What can hang from each mark:
Q_860: Q_550
Q_381: Q_141 Q_434 Q_807
Q_141: Q_550
Q_434: Q_381
Q_550: Q_141 Q_807 Q_860
Q_807: Q_381 Q_550
Q_136: Q_550

Every row comes from one small tree of marks. Brackets hold a mark, then the marks that hang from it, in the order of their numbers. Every link used is in the known rows. Which tree was each row made from?
Known rows:
{Q_550 Q_141 Q_860}: [ 36.1   2.8   8.5  -4.8 -31.7 -28.2  25.3  32.2   8.8 -14.3   1.1 -29.1
 -22.2   8.4  -7.1]
{Q_136 Q_550}: [ 34.7   1.2   3.0 -15.3   5.6   0.3  25.6 -20.5   5.9 -20.1  14.5   5.9
  -4.4 -20.9   2.6]
{Q_860 {Q_550 Q_141 {Q_807 Q_381}}}: [ 21.7 -23.5  50.1  -5.0  28.3   8.4 -11.8  42.4   8.9 -28.8  -1.6 -35.8
  41.5  60.8  16.1]
{Q_381 Q_141 Q_434}: [ -3.7  12.9 -29.6  27.4  54.2  28.9 -16.1 -47.3  32.5  -2.4 -12.2   8.2
   1.5 -34.6  38.5]
{Q_136 {Q_550 Q_141 {Q_807 {Q_381 Q_434}} Q_860}}: [ 10.0  26.8  19.7 -56.5  28.6  -5.9  47.7  36.7 -23.9   7.5  -7.6  23.2
 -15.2  19.0 -25.0]
{Q_434 {Q_381 {Q_141 Q_550} Q_807}}: [-48.5 -26.6  -6.4  48.9 -46.6  35.0 -39.6 -39.3  13.8  19.3 -20.8  27.3
 -10.9 -60.4 -19.0]
{Q_550 Q_141 {Q_807 {Q_381 Q_434}} Q_860}: [  0.9  21.0  23.2 -20.9  31.8   2.1  27.3  68.3 -34.9  16.8 -15.5  -0.7
  -1.9  31.8  -9.7]
{Q_141 {Q_550 Q_807 Q_860}}: [ -5.6  10.1  -8.0  22.7 -77.2 -13.0  43.4  51.1 -57.9  15.8  44.9   5.5
  -3.2  -6.2   7.9]
{Q_860 Q_550}: [ 42.2 -16.1  13.5  10.0  13.2  -8.5  -9.5 -27.3  16.3 -34.5  27.9 -47.8
  17.8  19.1  41.5]
{Q_141 {Q_550 {Q_807 {Q_381 Q_434}} Q_860}}: [-41.9  21.8  -4.2  -4.8 -15.6  -2.8  45.2  34.4 -70.9  31.8  18.5  13.1
  -7.1  -3.6   2.7]
{Q_807 Q_381 Q_550}: [-22.2 -29.2  10.1  -0.6   3.7  -6.8 -27.4 -24.8   6.8  -3.5 -31.4 -14.6
  12.9   4.2  -2.5]
{Q_136 {Q_550 Q_141 Q_807 Q_860}}: [ 45.4  13.5  16.6 -29.4 -32.1 -16.6  47.2  54.3 -12.2  -9.4  18.3  17.1
 -12.7  17.4 -18.5]
{Q_807 {Q_381 Q_434} Q_550}: [-17.6  -8.1  -2.9 -16.5  53.8  -1.4 -21.9 -44.2   9.8  -3.9 -24.2  -4.8
  10.9   0.1   5.8]
{Q_141 {Q_550 Q_860}}: [-11.2   8.2 -17.6   8.4 -72.9 -30.0  44.2  -0.3 -32.3   3.9  31.9 -13.2
 -24.7 -23.7   4.0]
{Q_381 Q_434 {Q_807 Q_550}}: [ 30.4  -5.0 -30.6   3.9  32.5   9.5 -57.3 -62.6  47.0 -16.1  27.4   1.3
  30.6 -14.4 -16.7]
{Q_807 Q_381 {Q_550 Q_141 Q_860}}: [-14.4 -21.3  12.8 -27.0 -30.7 -39.0  -6.2  -0.2  14.6  -3.0 -39.3 -24.3
 -19.2  24.0 -27.6]

Write each row's tree:
[-13.7   3.8 -62.6   9.3  -7.9   0.9 -63.3 -90.1  49.4  15.5  -0.7  11.8
  -9.3 -27.2 -15.5] -> {Q_381 Q_141 Q_434 {Q_807 {Q_550 Q_860}}}
[ 60.4 -19.3  35.0  11.3   8.7   1.1  -9.4  42.9  25.0 -45.3  32.4 -33.9
  41.9  53.1  28.3] -> {Q_860 {Q_550 Q_141 Q_807}}
[ 41.4   6.0  21.0  10.7 -36.2 -11.0  25.3  89.1 -21.1  -3.4  14.9  -6.0
   2.2  28.6  -3.2] -> {Q_550 Q_141 Q_807 Q_860}
[-46.0   4.6   6.9   6.3 -57.7  -5.5  41.7  49.2 -75.1  32.0  13.4   4.2
  -5.7   1.5  -4.2] -> {Q_141 {Q_550 {Q_807 Q_381} Q_860}}
[ -3.5 -14.0   8.6 -30.2  52.9  -6.7 -21.2 -23.6  46.2 -25.1 -32.3  -8.6
  14.1  16.6 -12.2] -> {Q_807 {Q_381 Q_434} {Q_550 Q_141}}
[-35.0  27.0 -41.3  26.3 -21.4   8.9  19.8  -4.2 -20.9  23.7  19.9  30.8
 -13.7 -27.3  25.6] -> {Q_381 {Q_141 {Q_550 Q_807 Q_860}} Q_434}
[-23.2 -27.4   4.2  51.5  -8.3  43.0 -57.5 -34.5  18.8  20.6 -38.7  19.4
  -8.5 -49.2 -10.2] -> {Q_434 {Q_381 Q_141 Q_807}}
[-31.5  27.8  -7.6 -29.8  24.4  11.1  29.0  -4.9 -41.3  40.2 -21.0  37.5
 -26.7  -9.9   0.0] -> {Q_136 {Q_550 {Q_807 {Q_381 Q_141 Q_434}} Q_860}}
[-49.1 -22.9   2.8  48.4 -40.6  19.8  -3.9 -20.7  -2.4  13.3 -30.1  24.9
 -26.0 -55.7  15.8] -> {Q_434 {Q_381 {Q_141 Q_550}}}
[ 33.4 -14.6  -3.1  -6.2 -56.0 -47.5  -4.0   1.7  34.0 -26.1   1.3 -20.0
 -17.1  16.0 -12.4] -> {Q_807 {Q_550 Q_141 Q_860}}
[-11.0  -0.3   0.2 -41.5  20.3 -33.6  -1.5 -19.5  19.1  -5.8 -31.4 -14.2
 -20.7  19.3 -19.5] -> {Q_807 {Q_381 Q_434} {Q_550 Q_141 Q_860}}
[ -5.5  10.9  20.8   8.7  70.7  38.0   3.0  41.7 -44.0  17.9  -7.6   9.9
  32.3   8.1  19.2] -> {Q_550 {Q_807 {Q_381 Q_434}}}
[-27.8  12.9 -34.2  38.6   8.1  34.0   3.6  -8.5   3.7   4.6  18.8  35.6
  16.9 -29.6  31.4] -> {Q_381 {Q_141 {Q_550 Q_807}} Q_434}
[-15.7  -4.8  10.3   9.5  65.8  29.4 -26.9 -17.0  -1.8   4.5  -6.7 -12.7
  28.3  27.4  46.6] -> {Q_860 {Q_550 {Q_807 {Q_381 Q_141 Q_434}}}}
[ 41.1  10.8   5.7 -41.8 -28.7 -32.9  46.4   3.6  14.8 -18.7   5.8  -3.0
 -35.4  -1.3 -21.2] -> {Q_136 {Q_550 Q_141 Q_860}}
[-14.8  24.5  10.2  -5.9  34.5   8.9  25.4  44.8 -75.0  40.5  -5.0   4.5
  -6.2  11.8  11.3] -> {Q_550 {Q_807 {Q_381 Q_434}} Q_860}
[ 11.1 -29.6  16.3   7.8 -49.8 -16.0 -40.9 -10.2  22.0   1.0 -17.1   4.5
 -22.8 -12.0 -43.3] -> {Q_434 {Q_381 {Q_807 {Q_550 Q_141 Q_860}}}}
[ 25.3  -4.3  37.4 -16.3  69.4  12.8  -7.1  25.1  14.5 -28.4   4.5 -27.1
  41.7  56.3  21.1] -> {Q_860 {Q_550 Q_141 {Q_807 {Q_381 Q_434}}}}
[-32.3   8.2 -54.8  25.7   4.0  35.5 -38.2 -75.1  45.7   2.2  19.1  18.1
  17.4 -50.2 -10.3] -> {Q_381 {Q_141 Q_550} Q_434 Q_807}
[ 36.0   5.7 -28.2 -22.0   0.7 -20.7 -37.2 -42.1  54.6 -17.8  22.6  -8.0
   4.2   4.0 -38.5] -> {Q_381 Q_434 {Q_807 {Q_550 Q_141 Q_860}}}
